Each row was made from one path, in order. Every step used is in the known rows, and no mark comes twice. Write each row's path.
(in the rows, 128 means zero)
Known rows
pabo-rasu: [132 133 124 120  60 102 141 138 130 154 129 141 172 165 125  93 144 114
 111 135 134 131 115 141 133 168 119 141 126 152 127 120 170 137 145 112
 154 156 143 133 109 173 123]
pabo-gata-rigu: [148 140 120 121  49 121 118 120 154 127 133 154 138 158 119 127 141 114
 110 134 138 140 124 115 139 184 141 111 140 157 135 131 156 128 151  91
 140 139 142 135  80 162 127]
gigumu-gata-rigu: [155 139 113 115  90 123 138 117 148 105 132 130 145 145 125 123 132 124
 109 133 130 141 157 119 145 127 146 143 154 157 150 158 148 136 148  92
 139 131 139 130  94 154 124]
gigumu-gata-pabo: [133 126 126 105 108 119 124 132 147 146 134 137 171 124 132  81 129 110
 121 147 134 147 157 131 150 130 131 131 140 145 157 144 155 142 146 108
 148 149 147 126 111 157 127]
tugep-gata: [150 125 125 119  96 135 131 140 142 135 132 145 158 129 130 137 133 101
 114 138 106 140 142 142 135 150 126 136 148 151 141 153 175 133 117 110
 144 135 136 130 120 175 122]
toza-tugep-gata-pabo-rasu: [117 100 141 112  90 149 108 153 165 160 135 136 149 135 150  90 131  82
 127 130 168 179 150 160 108 164 129 125 165 145 155 135 183 142 137 117
 137 159 150 121 119 181 137]
tugep-gata-gigumu: [147 124 126 111  99 160 140 158 154 118 118 137 146 125 151 164 125 103
 116 138 120 151 142 145 142 161 131 133 150 168 141 135 168 138 123 117
 144 140 135 130 115 173 131]
toza-tugep-gata-gigumu: [131 102 124 114 108 170 128 157 160 117 118 126 140 126 161 173 122  98
 122 129 145 172 145 158 129 152 131 126 173 165 150 129 169 146 124 111
 147 139 147 126 114 185 136]
ruvabat-rira-rigu-gata: [130 143  99 110  96  93 139 114  74 149 116 143 252 126 137 132 132 109
 101 137 119  84 165 141 174 119 120 145 122 147 137 141 138 112 138  76
 192 138 140 154 116 166 117]
rira-rigu-gata-tugep: [124 141 116 111 114 115 155 133  99 127 114 134 218 120 155 141 130  87
 101 144 121 115 161 149 165 145 116 132 107 153 152 142 146 129 120  96
 182 148 157 147 107 157 107]
tizu-rira: [136 126 121 121  98  87 137 121 112 143 135 126 188 139 111 110 142 133
 111 138  95 125 127 139 159 163 130 142 104 141 141 121 149 144 121  98
 174 139 142 141  99 178 137]
velo-rigu: [121 121 117 124  96 101 145 139 128 140 110 146 157 151 115  88 137 107
 108 147  79 135 128 119 159 148 126 137 130 156 133 137 159 118 118  96
 154 144 127 140 109 164 116]
velo-toza-tugep: [106 102  98 138  88 108 113 128 142 140 122 127 167 152 134 117 144 131
 120 115 120 167 115 146 139 143 124 124 163 151 139 130 156 149 117 112
 160 139 160 128 104 184 147]
velo-rigu-gata-pabo-rasu: [103 137 134 104 104 109 151 148 121 173  96 155 177 147 137  38 137  86
 115 152 133 143 143 119 154 164 131 126 103 154 148 124 166 117 135  98
 155 162 146 138 108 149 125]
gigumu-gata-tugep: [135 128 114 110 111 127 138 135 145 102 133 120 169 133 143 160 132 101
 106 145 126 142 151 132 145 135 117 146 142 155 154 140 155 144 152 121
 155 148 154 128 107 170 104]
tizu-rira-rigu: [132 123 123 123  95  78 142 118 102 148 136 129 211 131 116  97 140 116
 107 139  90 111 146 154 166 155 125 144  94 140 147 136 133 141 108  82
 190 136 134 150 103 163 145]
toza-tugep-gata: [136 103 123 120 103 145 116 137 144 133 132 130 153 126 139 149 129  98
 118 134 134 160 151 154 126 142 124 132 171 147 151 147 177 139 114 105
 147 136 146 130 119 186 127]
gata-tugep: [132 125 116 119  95 123 139 143 136 121 130 131 173 134 136 152 138 109
 109 139 109 137 126 138 148 161 119 129 136 153 140 130 157 134 144 125
 156 156 152 134 104 179 105]
rasu-pabo-gata-rigu-velo: [123 151 123 141  29 115 130 111 160 138 138 172 130 170 127 117 145 142
 105 148 148 139 101 111 140 178 146 100 107 175 132 129 175 134 146  89
 139 144 129 120  78 170 136]
ruvabat-zulis: [136 129 113 121  82 100 118 143 110 150 130 141 191 133 112  82 136 130
 119 135 100 113 153 127 157 130 127 129 152 153 125 131 155 113 119 105
 158 157 145 139 105 171 106]
gata-rigu: [152 137 115 123  73 116 141 121 142 125 128 140 147 143 118 113 135 134
 113 128 108 137 134 124 148 157 145 129 148 152 139 146 152 128 141  96
 140 139 139 136  89 163 126]
gata-pabo: [126 123 128 111  93 113 124 137 139 160 131 146 174 123 125  67 134 120
 121 141 110 141 131 136 148 159 131 113 136 142 144 133 158 131 136 112
 149 155 147 133 107 166 130]
toza-tugep-gata-rigu-rira-ruvabat-zulis: [132 102 110 138  92 149  98 141 138 127 123 138 180 114 126  97 119 139
 135 119  92 126 173 143 148  94 156 133 207 147 143 168 149  97 102  80
 134 150 138 129  97 152 120]
rira-tizu: [136 132 115 126  84 102 135 115 110 113 125 146 175 128 131 124 145 139
 102 136  96 112 115 130 158 141 133 125 127 145 135 146 140 131 126  81
 160 132 140 140 107 170 118]
rira-rigu-velo: [108 136 110 139  98  90 144 116 107 125 122 150 196 129 124  92 132 141
  98 144  98 106 144 149 157 132 125 122 104 156 130 141 149 128 103  79
 172 139 126 130 105 162 129]
velo-rigu-relorim: [129 126 129 111  99  96 160 116 125 137 100 155 131 153 105  76 132 112
  93 151 105 120 143 121 147 141 126 132 145 146 141 128 164 103 112  90
 153 148 126 138 113 155  95]
rasu-pabo-gata-tugep: [130 131 128 122  35 124 125 139 163 155 143 152 156 162 143 153 151  91
 109 152 148 147  89 125 144 194 112 112 121 163 139 117 177 140 164 127
 154 162 152 135  98 181 113]
tizu-rira-rigu-velo-toza-tugep-gata: [ 91  94 105 158 125 108 121 116 126 116 125 122 184 127 141 133 134 128
 111 119 108 155 165 168 142 127 132 129 111 154 156 152 151 155  67  82
 184 124 141 121 102 176 180]
toza-velo-rigu-gata-pabo: [135 126 136 116 132 128 151 150 119 158  93 167 173 122 136  64 129 107
 125 156  93 147 147 123 172 156 139 115 140 153 163 134 154 118 114  96
 156 137 143 145  92 154 127]
velo-toza: [122 122 101 135  79  98 129 128 138 143 118 139 170 152 123 107 151 135
 118 121  94 144 113 133 149 151 126 128 134 154 129 137 155 142 118 114
 159 141 151 131 104 172 141]
rasu-pabo-gata: [136 136 131 120  27 110 120 127 153 177 144 167 157 171 126 110 153 109
 111 153 144 136  89 123 145 186 116 117 114 160 130 120 179 142 154 108
 152 148 141 136 106 177 128]
ruvabat-rira-rigu: [132 121  98 122  75  90 129 120 102 142 131 142 229 133 127 127 135 117
 103 132 101  92 152 146 161 126 121 144 140 144 135 141 134 118 143  87
 181 140 128 155 118 169 117]
rigu-rira-tizu: [126 137 120 131  90 103 132 120 116 112 119 150 200 130 135 112 140 145
  92 137  62 102 116 126 173 129 136 119 143 148 137 136 140 120 123  87
 153 130 137 136 111 157 110]
rigu-velo-toza-tugep-gata: [ 99 103  98 153 115 133 116 126 149 112 117 134 149 136 144 146 133 137
 118 121 121 172 142 149 126 131 132 117 152 164 141 149 180 145  92 104
 152 132 150 109 108 191 155]
rira-rigu-velo-toza-tugep-gata: [ 89  98  99 158 115 123 121 123 137 114 117 137 171 131 154 130 133 121
 111 120 115 158 161 165 131 119 125 119 142 161 147 163 162 144  77  88
 165 128 143 116 111 175 159]

Write each row's path
[132 142 123 110 118  82 155 113  76 154 121 131 236 125 125 102 136 109
 106 145 109 100 157 147 180 147 125 144  74 143 150 133 138 137  99  69
 198 131 146 155 103 158 142] | tizu-rira-rigu-gata
[121 135 123 110 127  99 158 122  85 129 122 120 232 118 144 145 136  94
 103 146 112 112 161 152 175 157 119 144  74 146 161 130 135 137 111  90
 200 142 157 151  96 160 124] | tizu-rira-rigu-gata-tugep
[108 133  91 140  89  84 130 111  92 121 126 148 230 129 130 124 131 146
  95 138  96  86 152 145 161 116 127 129 117 155 125 137 137 113 131  80
 183 140 120 137 109 173 123] | ruvabat-rira-rigu-velo
[131 128 143 116 110 125 151 161 121 172  90 166 170 147 144  46 134  96
 124 152 119 152 138 126 156 172 135 126 128 156 159 118 165 119 127 100
 152 148 146 143  91 155 132] | toza-velo-rigu-gata-pabo-rasu
[129 118 105 129  94  80 112 131  84 159 135 127 220 120  92  68 140 159
 135 139  84  92 142 143 166 125 136 146 109 137 123 137 134 117 104  74
 184 165 137 148  92 167 131] | tizu-rira-ruvabat-zulis
[108 138 114 105  79  98 130 131  92 177 118 148 252 132 148  71 134  93
 111 137 157 105 168 149 157 142 124 136 112 144 148 127 142 117 158  88
 182 159 143 148 117 155 125] | ruvabat-rira-rigu-gata-pabo-rasu
[132 138 121 136  20 117 117 123 161 162 131 168 168 162 121  88 145 150
 119 139 109 116  85 122 161 158 147 118 131 156 127 140 157 117 147  81
 136 149 131 138  81 144 135] | rasu-pabo-gata-rigu-rira-ruvabat
[132 130  97 126  76  98 122 110  96 111 130 143 207 128 136 150 144 142
 100 127  96  94 125 126 165 122 134 136 143 144 134 141 129 117 157  80
 171 133 132 149 115 179 109] | ruvabat-rira-tizu
[122 101 106 153  93 149 112 119 165  77 114 134 147 136 161 156 137 134
 106  99  89 165 143 131 144 115 157 115 191 155 160 171 140 135 102  84
 132 112 149 125  96 158 149] | velo-toza-tugep-gata-rigu-rira-tizu
[109 136  93 158  83 105 138 114 143 105 112 144 142 154 129 110 141 174
 110 116  96 145 128 118 145 146 153 114 126 170 132 145 151 135 115  96
 143 135 140 114  82 164 153] | gata-rigu-velo-toza
[140 115 129 146 107 114 142 142 123 101  92 165 173 137 140 105 136 137
  97 144  25 118 118 119 186 132 142 125 164 153 151 137 130 113 103  82
 149 113 123 150  95 152 111] | toza-velo-rigu-rira-tizu
[130 119 142 109  80 137 124 156 161 161 135 148 155 136 139  82 134  85
 123 138 144 160 145 147 118 173 130 127 136 150 150 140 180 137 135 119
 135 160 141 122 118 168 131] | tugep-gata-pabo-rasu
[150 113 124 138 104 114 148 151 130 135 104 158 150 148 123  98 133 119
 116 151  64 143 124 127 162 156 130 139 156 155 144 134 154 123 118 104
 154 131 127 149  95 169 123] | toza-velo-rigu
[167 135 133 111  83 143 150 109 154 113 124 151 107 138 120 131 125 113
  98 131 144 134 173 135 121 145 148 132 176 148 156 160 174 112 113  91
 128 136 132 128 106 159 105] | tugep-gata-rigu-relorim
[121 131 101 157  94 136 137 120 162  97 116 147 124 142 136 138 134 150
 116 115  99 159 149 124 132 142 155 118 139 172 142 168 166 136 102  97
 132 126 135 108  93 166 157] | tugep-gata-rigu-velo-toza
[146 141 132 124  15 119 125 120 167 159 145 166 132 177 128 117 149 116
 114 143 152 146  98 114 144 190 138 112 127 163 138 134 169 137 161 101
 138 142 139 135  88 167 135] | rasu-pabo-gata-rigu
[129 146 109 138  84 113 145 115 132 103 122 149 147 137 120 112 132 160
 106 132 105 127 138 122 145 145 151 115 124 164 133 143 156 124 129  87
 140 138 131 121  85 167 127] | gata-rigu-velo
[137 139 116 139 101 140 145 122 151  98 126 152 130 127 129 141 125 140
 108 131 109 140 161 128 130 142 155 122 139 166 144 164 171 127 109  88
 129 131 125 115  96 168 130] | tugep-gata-rigu-velo
[162 145 124 105  91 120 151  92 144 102 125 139 119 150 116 110 127 125
  95 138 157 125 173 121 134 119 144 143 169 150 158 149 157 119 139  85
 138 136 138 127  98 146 105] | gigumu-gata-rigu-relorim
[138 132 103 135  77 115 129 124 133 127 117 143 184 131 110  86 134 163
 119 125  65 105 119 134 164 128 154 131 152 146 128 153 138 109 127  82
 138 143 131 137  87 140 124] | gata-rigu-rira-ruvabat
[ 96 115  91 159  92 115 123 110 149 100 114 131 138 152 133 119 138 167
 116 110 122 167 132 130 134 137 152 109 150 167 141 143 154 139 114  92
 145 135 150 112  80 179 158] | gata-rigu-velo-toza-tugep
[ 85  93  81 158 108 119 104 120 124 111 118 136 203 130 153 161 133 127
 108 112 118 141 171 161 135 102 127 131 158 156 142 157 150 130 103  88
 177 130 136 125 117 184 153] | ruvabat-rira-rigu-velo-toza-tugep-gata
[ 94 118  91 157  69 118 100 107 163  98 117 144 129 166 139 139 147 150
 114 113 148 173 120 122 128 165 147  91 146 167 135 130 157 140 124  92
 147 137 154 113  68 178 159] | pabo-gata-rigu-velo-toza-tugep
[131 120 110 124  97  85 129 119  99 153 133 127 202 125 100  91 143 155
 130 141  84 105 111 150 162 146 134 151  94 130 130 138 137 133 114  76
 181 149 137 147  95 171 145] | tizu-rira-ruvabat
[132 149 116 109 105 101 154 120  88 151 112 146 221 125 135  99 132 104
 104 144 119 104 156 147 169 136 119 134 107 149 142 145 149 125 110  76
 181 136 147 148 112 152 125] | rira-rigu-gata
[100 132  92 156  95  95 133 120 128 120 113 144 169 147 124 108 144 167
 110 126  94 136 117 130 149 141 133 116 116 166 123 132 160 139 108 105
 159 139 145 115  98 176 148] | rigu-velo-toza
[126 128 118 117  73 126 117 140 149 118 135 140 164 145 140 167 145  93
 106 144 134 142 118 129 136 192 115 109 133 157 137 115 163 133 153 120
 158 157 156 136  97 179 106] | pabo-gata-tugep
[125 130 132 104  84 116 124 140 150 152 134 138 168 147 136  62 137 103
 119 142 163 153 147 136 130 147 126 137 131 149 153 128 165 143 161 113
 144 159 149 122 111 157 127] | gigumu-gata-pabo-rasu
[117  92 110 135 104 163 122 154 171 117 109 122 136 138 165 174 133 110
 128 114 134 192 135 156 129 149 129 126 175 170 149 133 164 155 111 121
 149 135 156 120 107 185 159] | velo-toza-tugep-gata-gigumu
[142 128 123 127 135 135 164 156 116 117  90 147 172 135 151 146 128 100
 115 155  87 144 139 124 170 163 127 134 138 162 161 128 156 118 120 109
 162 137 151 150  92 167 104] | toza-velo-rigu-gata-tugep
[119 141 129 102 111 109 141 129  99 170 116 152 222 109 141  61 129 100
 114 148 127 119 161 146 169 143 127 113 107 144 152 145 144 126 116  81
 174 146 150 144 110 144 134] | rira-rigu-gata-pabo
[110 140 134 102  86 104 143 139 106 181 117 151 218 134 144  42 133  87
 110 141 155 122 156 152 152 159 122 126  95 148 150 130 154 129 130  87
 171 158 151 140 111 145 135] | rira-rigu-gata-pabo-rasu
[128 128 105 129  89 104 126 131 117 143 117 144 213 125 111  79 135 156
 118 138  61  97 109 144 167 126 133 134 141 141 122 135 147 113 119  90
 155 150 133 140 106 152 117] | rigu-rira-ruvabat
